Each row was made from one small tree. The marks that hang from a mark follow it in brackets, in the order of their numbers. Every link used is in the known rows. Write each row's tree.
Known rows:
q_584{q_231{q_673{q_963}}}: 1.10 1.28 2.33 -0.92 0.80 2.84 1.70 6.87 5.55 1.36 1.51 -0.50 0.93 0.83 -0.96 2.69 2.00 -1.46 2.97 0.62 0.25 1.45 0.45 1.26 1.21
q_231{q_673{q_8 q_56 q_186 q_911 q_963}}: 2.34 3.28 3.85 1.75 3.24 7.38 4.06 5.80 0.17 0.91 -0.99 -0.40 -0.04 2.66 -3.64 4.07 0.67 -2.43 2.75 2.45 -0.46 1.45 1.46 0.70 1.09
q_944{q_673{q_8 q_56 q_186 q_231{q_584} q_963}}: 0.50 1.91 3.09 2.41 0.41 6.59 6.69 6.67 3.58 -0.82 0.37 -1.28 0.41 2.44 -1.04 4.13 2.05 -2.17 2.78 1.71 -0.53 1.10 1.99 0.27 0.13
q_231{q_584 q_673{q_8 q_186 q_911 q_963}}: 2.91 3.08 2.69 0.35 1.32 8.68 3.73 7.92 2.61 0.64 -0.02 0.30 -0.60 4.17 -5.46 4.53 0.73 -1.44 3.79 2.33 0.99 1.10 2.99 1.14 1.03
q_963{q_673}: -0.51 0.89 -0.73 0.12 -0.59 0.88 2.19 0.53 1.95 0.69 1.29 -0.34 -1.46 0.55 0.30 1.79 0.22 0.23 -0.61 0.30 0.38 0.11 0.01 2.35 0.73
q_673{q_56 q_186 q_963}: 1.88 1.81 0.95 3.92 2.56 3.96 4.65 2.26 0.19 -0.32 -0.49 -0.78 0.16 -1.02 -0.62 2.44 2.60 -2.39 0.41 0.73 -1.25 1.82 1.09 0.20 -0.88
q_186{q_584 q_673{q_8 q_56 q_231 q_911 q_963}}: 0.87 3.29 1.37 -2.28 2.18 4.53 7.51 5.70 1.32 -1.42 -1.43 -0.11 2.98 3.52 -0.66 4.32 -0.84 -0.48 3.82 4.30 -0.15 0.77 2.38 0.53 3.13
q_342{q_673{q_8 q_56 q_186 q_231 q_911}}: 1.13 4.86 4.02 0.80 0.21 4.98 5.63 2.91 1.01 1.96 -0.16 0.22 0.03 -0.07 -1.01 3.58 -0.53 0.42 2.98 3.04 0.57 2.26 0.64 -0.70 2.75
q_911{q_673}: 0.72 0.86 1.39 -0.12 -0.72 -1.96 0.96 2.43 1.13 0.65 1.64 0.51 -0.31 0.07 -0.08 -1.49 1.23 -0.47 0.91 -0.12 -0.54 -0.16 -1.36 0.74 0.47
q_56{q_673}: -1.29 -0.61 1.88 -1.47 -1.08 -0.40 -1.57 -1.52 0.12 0.65 -0.03 -1.16 -0.57 -2.41 -0.48 -1.44 0.43 -0.30 0.82 0.85 -0.79 -0.26 -1.40 -0.35 0.66
q_56{q_673{q_186{q_584{q_911}} q_231 q_963}}: 0.59 0.87 2.79 -0.77 -0.63 3.49 3.29 3.44 1.58 0.37 1.02 -0.80 1.25 -3.66 -0.08 1.96 1.08 0.11 1.37 1.75 -0.88 0.76 1.12 0.62 1.25
q_584{q_231{q_673{q_56 q_911}}}: 1.48 2.38 2.82 -0.87 2.60 2.15 2.85 5.42 4.78 1.40 1.20 -0.11 -0.74 1.38 -2.48 3.36 2.07 -1.91 3.73 1.07 0.67 1.70 0.12 -0.91 1.46
q_186{q_584{q_911} q_673{q_56}}: 1.55 1.90 -1.57 -2.84 2.47 -1.90 5.80 2.90 5.50 -1.65 0.21 -0.03 0.85 2.15 -0.92 3.06 -1.47 -0.24 2.10 2.05 1.50 -1.15 -0.08 -0.64 0.74
q_944{q_673{q_56 q_186{q_584}}}: -0.24 0.83 0.50 -0.81 1.77 0.97 5.42 2.87 3.18 -1.29 0.61 -1.64 -0.96 1.01 -0.99 2.86 0.66 -0.86 2.13 0.71 1.06 0.46 -0.37 -0.77 -0.99
q_8{q_673{q_186}}: -0.39 1.64 -2.44 -0.54 -0.86 2.52 1.76 2.35 1.87 1.55 1.90 0.31 0.22 -0.59 1.41 3.52 0.28 -0.15 0.03 1.61 1.13 2.25 0.43 1.62 -2.48
q_584{q_186 q_911{q_673}}: 2.37 1.68 3.43 1.57 2.07 -1.94 3.84 4.43 5.72 0.87 1.67 1.67 -0.55 -0.19 -0.64 1.26 2.64 -1.63 -2.51 -0.66 -0.01 0.76 -0.82 0.99 -1.21
q_342{q_673{q_8 q_56 q_231 q_963}}: 0.69 3.97 3.39 2.28 -1.45 4.07 3.48 2.91 2.25 1.48 -0.01 -0.48 2.26 -0.36 0.17 1.53 -0.12 -0.39 2.71 3.13 -0.91 0.95 -0.11 1.13 3.27
q_342{q_673{q_186 q_963}}: 1.26 2.58 1.47 -0.17 -1.41 3.20 2.69 2.53 2.74 1.82 0.21 -0.81 1.19 -1.99 0.63 1.51 -0.35 0.79 0.43 1.76 0.49 1.95 -0.16 1.91 0.95
q_231{q_584 q_673}: 1.76 2.02 -0.22 -1.40 -0.33 2.56 0.15 4.45 4.15 0.05 2.56 -0.45 -1.21 2.36 -5.25 2.12 -0.30 -0.81 4.85 1.58 2.14 -0.32 0.80 0.01 1.04
q_944{q_673{q_8 q_56 q_186 q_231 q_911}}: 0.38 2.29 4.19 0.82 1.99 5.69 6.92 4.90 1.13 -0.11 -0.58 -0.71 -0.79 2.48 -0.89 4.49 1.00 -1.49 1.92 1.82 -0.16 1.68 1.56 -1.41 0.38
q_186{q_584{q_231 q_911} q_673{q_8 q_56}}: 0.57 1.85 0.46 -2.43 2.49 -0.27 7.20 6.53 8.12 -1.07 -0.26 0.64 1.44 4.41 -0.47 4.27 -0.13 -0.59 3.43 1.57 1.27 -1.00 0.30 0.16 1.35
q_911{q_673{q_8 q_56 q_186 q_231{q_584} q_963}}: 1.82 3.15 3.35 3.63 -0.18 3.95 5.77 6.96 1.95 0.16 1.90 0.66 0.47 1.24 -1.41 1.68 3.23 -2.00 3.62 1.20 -1.33 0.85 1.24 1.09 1.32
q_231{q_673{q_186 q_911}}: 2.14 2.39 2.03 -1.85 2.10 4.49 2.16 4.42 0.46 1.20 0.76 -0.43 -1.07 0.91 -3.29 3.67 -0.74 -0.54 2.34 1.65 1.43 1.74 1.21 -0.06 0.60
q_342{q_673{q_8 q_186{q_584{q_911}} q_231 q_963}}: 1.21 3.53 2.94 0.27 -1.76 5.28 5.60 5.96 3.75 1.37 0.47 0.28 2.79 -0.59 0.63 3.46 -0.97 1.69 1.97 2.48 0.50 0.98 1.28 2.42 2.55

Which tree is each row?
0.84 1.29 2.04 -1.62 1.21 4.79 3.42 4.06 0.76 0.17 -2.98 -0.20 1.82 3.87 0.65 2.34 -0.77 -1.07 -0.22 2.64 -0.89 1.25 1.76 1.44 1.08 => q_186{q_673{q_8 q_911 q_963}}
-0.30 3.07 2.66 3.69 0.70 3.75 4.51 3.71 1.71 -0.86 1.11 0.69 0.06 2.53 -2.79 2.92 2.07 -1.97 4.52 1.70 -0.17 0.54 1.69 -0.75 1.83 => q_673{q_8 q_56 q_231{q_584{q_186}}}
2.08 3.45 3.17 0.68 3.45 6.86 5.01 6.26 0.48 0.27 -0.84 -0.25 0.45 2.88 -4.01 4.44 0.26 -1.68 3.74 2.74 0.11 0.95 1.50 0.92 1.52 => q_231{q_673{q_8 q_56 q_186{q_584} q_911 q_963}}
2.43 2.26 5.14 3.06 1.50 1.37 5.17 7.08 5.39 0.95 1.30 1.85 1.12 0.41 -0.05 2.23 3.04 -1.99 -2.04 0.13 -1.16 1.00 0.50 2.10 -0.14 => q_584{q_186 q_911{q_673{q_8 q_231 q_963}}}
3.33 1.89 3.34 1.98 2.09 -1.87 5.01 6.32 8.81 1.55 2.00 1.82 -0.92 0.61 -0.39 1.94 3.76 -2.14 0.33 -0.98 -0.49 -0.15 -0.96 -0.86 0.02 => q_584{q_231 q_911{q_673{q_56}}}
1.89 2.50 1.34 -2.94 2.28 3.99 3.12 4.93 0.80 0.56 0.95 -0.26 -0.62 1.11 -3.65 4.01 -1.10 0.23 3.26 1.91 1.94 1.22 1.22 0.12 1.03 => q_231{q_673{q_186{q_584} q_911}}
2.10 3.74 5.29 4.74 2.68 8.02 5.88 4.23 -2.27 0.36 -2.38 0.90 1.75 2.06 -1.08 3.37 2.13 -2.55 1.35 3.20 -3.00 1.54 2.88 -0.60 2.77 => q_673{q_8 q_56 q_231 q_911 q_963}
-0.42 0.64 4.57 -1.07 0.93 5.39 3.54 3.80 0.34 0.89 -2.13 -0.15 0.58 -0.21 -0.92 1.87 1.81 -0.30 1.22 1.70 -1.25 1.10 0.91 0.97 1.23 => q_56{q_673{q_8 q_186{q_584{q_231}} q_911 q_963}}
2.04 2.40 3.76 0.17 1.96 7.83 3.01 6.66 0.09 1.29 -0.99 -0.16 0.59 2.70 -2.76 3.88 -0.12 -1.22 1.81 2.05 -0.13 1.52 2.02 1.81 1.02 => q_231{q_673{q_8 q_186 q_911 q_963}}
0.68 3.32 2.69 2.26 -0.37 4.16 4.02 2.57 2.43 1.47 -0.93 -0.61 1.04 -0.02 -0.15 1.78 0.21 -0.43 1.69 2.06 -0.33 1.27 -0.50 1.58 1.39 => q_342{q_673{q_8 q_56 q_186 q_963}}
2.65 4.84 2.58 2.01 -0.60 2.85 4.70 3.53 5.57 1.31 1.74 -0.27 1.09 -1.71 -1.48 2.55 1.07 -0.95 2.32 3.16 0.23 1.68 0.17 0.19 2.37 => q_342{q_673{q_56 q_231{q_584{q_186 q_911}} q_963}}
1.55 3.41 -0.51 1.80 1.61 4.01 3.06 1.75 0.85 1.67 -0.21 0.56 0.67 0.22 0.18 3.33 1.79 -2.40 -0.58 3.54 -0.99 2.45 0.39 0.55 -1.24 => q_8{q_673{q_56 q_911 q_963}}
1.88 4.24 3.64 3.23 2.54 7.81 7.80 4.92 -0.62 -0.06 -0.29 1.36 -1.44 2.76 -3.62 5.51 1.88 -1.38 4.00 2.23 0.10 2.00 3.74 -2.37 1.58 => q_673{q_8 q_56 q_186 q_231{q_584} q_911}
0.02 1.65 5.46 0.36 -0.31 6.09 2.26 3.44 0.16 0.93 -1.04 -0.05 0.63 -0.35 -1.84 1.41 2.11 -1.27 1.52 2.84 -1.83 1.34 1.65 0.36 2.25 => q_56{q_673{q_8 q_231{q_584{q_186}} q_911 q_963}}
3.61 2.34 0.49 -0.22 0.52 2.20 1.48 5.52 6.66 0.39 2.49 0.52 -1.50 2.51 -5.38 3.02 -0.17 -1.14 3.08 1.19 2.01 -1.19 0.94 -0.42 0.46 => q_231{q_584{q_911} q_673}
2.24 2.08 0.23 0.44 1.76 0.22 4.24 3.66 7.11 -0.66 1.31 0.75 -1.35 2.15 -3.18 3.02 1.65 -1.89 0.70 0.82 1.57 0.53 0.92 -0.65 -0.89 => q_231{q_584{q_186{q_673{q_56}} q_911}}
1.50 3.70 -1.22 0.76 2.16 4.88 5.60 3.45 1.15 1.11 0.30 0.61 0.70 -0.07 -0.20 5.02 1.62 -1.42 0.48 3.50 0.14 2.92 1.13 0.88 -1.55 => q_8{q_673{q_56 q_186{q_584} q_911 q_963}}
2.09 3.23 2.72 -0.55 -0.36 3.30 2.33 1.52 1.58 2.21 -1.22 -0.14 1.06 -0.97 -0.15 0.98 -0.43 0.47 -0.39 2.81 -0.23 1.81 -0.22 0.81 2.05 => q_342{q_673{q_911 q_963}}
1.48 3.76 -0.79 0.49 2.32 4.98 6.16 4.72 2.65 1.38 0.55 0.69 0.72 0.09 -0.05 5.57 2.39 -1.57 0.99 3.25 0.21 3.28 1.21 0.87 -1.43 => q_8{q_673{q_56 q_186{q_584{q_231}} q_911 q_963}}
0.82 1.69 0.15 -2.61 0.91 2.53 1.93 4.83 1.91 0.09 2.06 -0.86 0.00 0.60 -2.87 3.19 -1.29 0.34 3.93 1.22 2.12 0.47 0.53 1.02 0.69 => q_231{q_673{q_186{q_584}}}
3.56 1.81 2.02 2.68 1.84 -1.21 4.38 3.39 4.43 0.75 1.33 1.50 -1.34 -0.14 -0.83 1.32 1.73 -1.48 -1.11 -0.61 -0.40 -0.65 -0.64 -0.77 -0.96 => q_584{q_911{q_673{q_56 q_186}}}
0.87 2.14 2.93 2.21 1.17 1.87 5.88 6.72 2.65 0.09 0.66 0.69 0.83 1.68 -0.65 1.17 3.27 -1.57 2.97 0.40 -1.17 0.34 -0.28 1.88 0.80 => q_911{q_673{q_8 q_56 q_186{q_584{q_231}} q_963}}
1.93 4.78 0.14 1.92 1.04 5.69 4.91 4.30 2.39 1.38 1.70 0.77 0.86 -0.05 -0.96 5.09 2.69 -2.55 1.31 4.43 -0.31 3.53 1.95 0.33 -0.39 => q_8{q_673{q_56 q_231{q_584{q_186}} q_911 q_963}}
-0.03 3.23 -1.63 1.04 -0.64 1.95 2.34 1.83 1.76 1.21 2.82 0.20 0.77 -0.94 0.85 3.46 0.76 -1.35 2.01 3.10 0.20 1.89 0.22 0.12 -0.53 => q_8{q_673{q_56 q_231}}
3.05 1.40 1.14 2.27 -0.24 1.21 2.94 4.62 5.42 0.09 0.88 1.80 -0.78 2.52 -2.60 0.94 1.86 -1.06 0.43 0.03 -0.04 -1.45 0.89 0.16 -0.11 => q_231{q_584{q_911{q_673{q_8 q_963}}}}
-1.17 1.56 1.06 1.10 -1.51 3.60 3.44 2.92 1.34 0.75 1.42 0.17 -0.20 1.70 0.73 2.96 -0.02 0.45 0.91 0.96 -0.12 0.03 1.34 2.92 2.17 => q_963{q_673{q_8 q_231}}
0.35 2.70 -1.46 -2.18 0.92 3.57 4.48 4.31 2.52 1.68 1.23 1.13 0.15 0.29 0.39 5.25 0.83 0.30 0.80 2.43 1.63 2.93 1.16 0.91 -1.58 => q_8{q_673{q_186{q_584{q_231}} q_911}}
1.79 1.42 0.88 0.65 1.39 -0.91 4.66 3.96 3.64 -0.82 0.23 1.55 1.10 1.46 -1.08 1.11 0.64 0.14 0.86 0.51 -0.18 -2.04 -0.32 0.72 0.83 => q_186{q_584{q_911{q_673{q_8 q_56 q_963}}}}
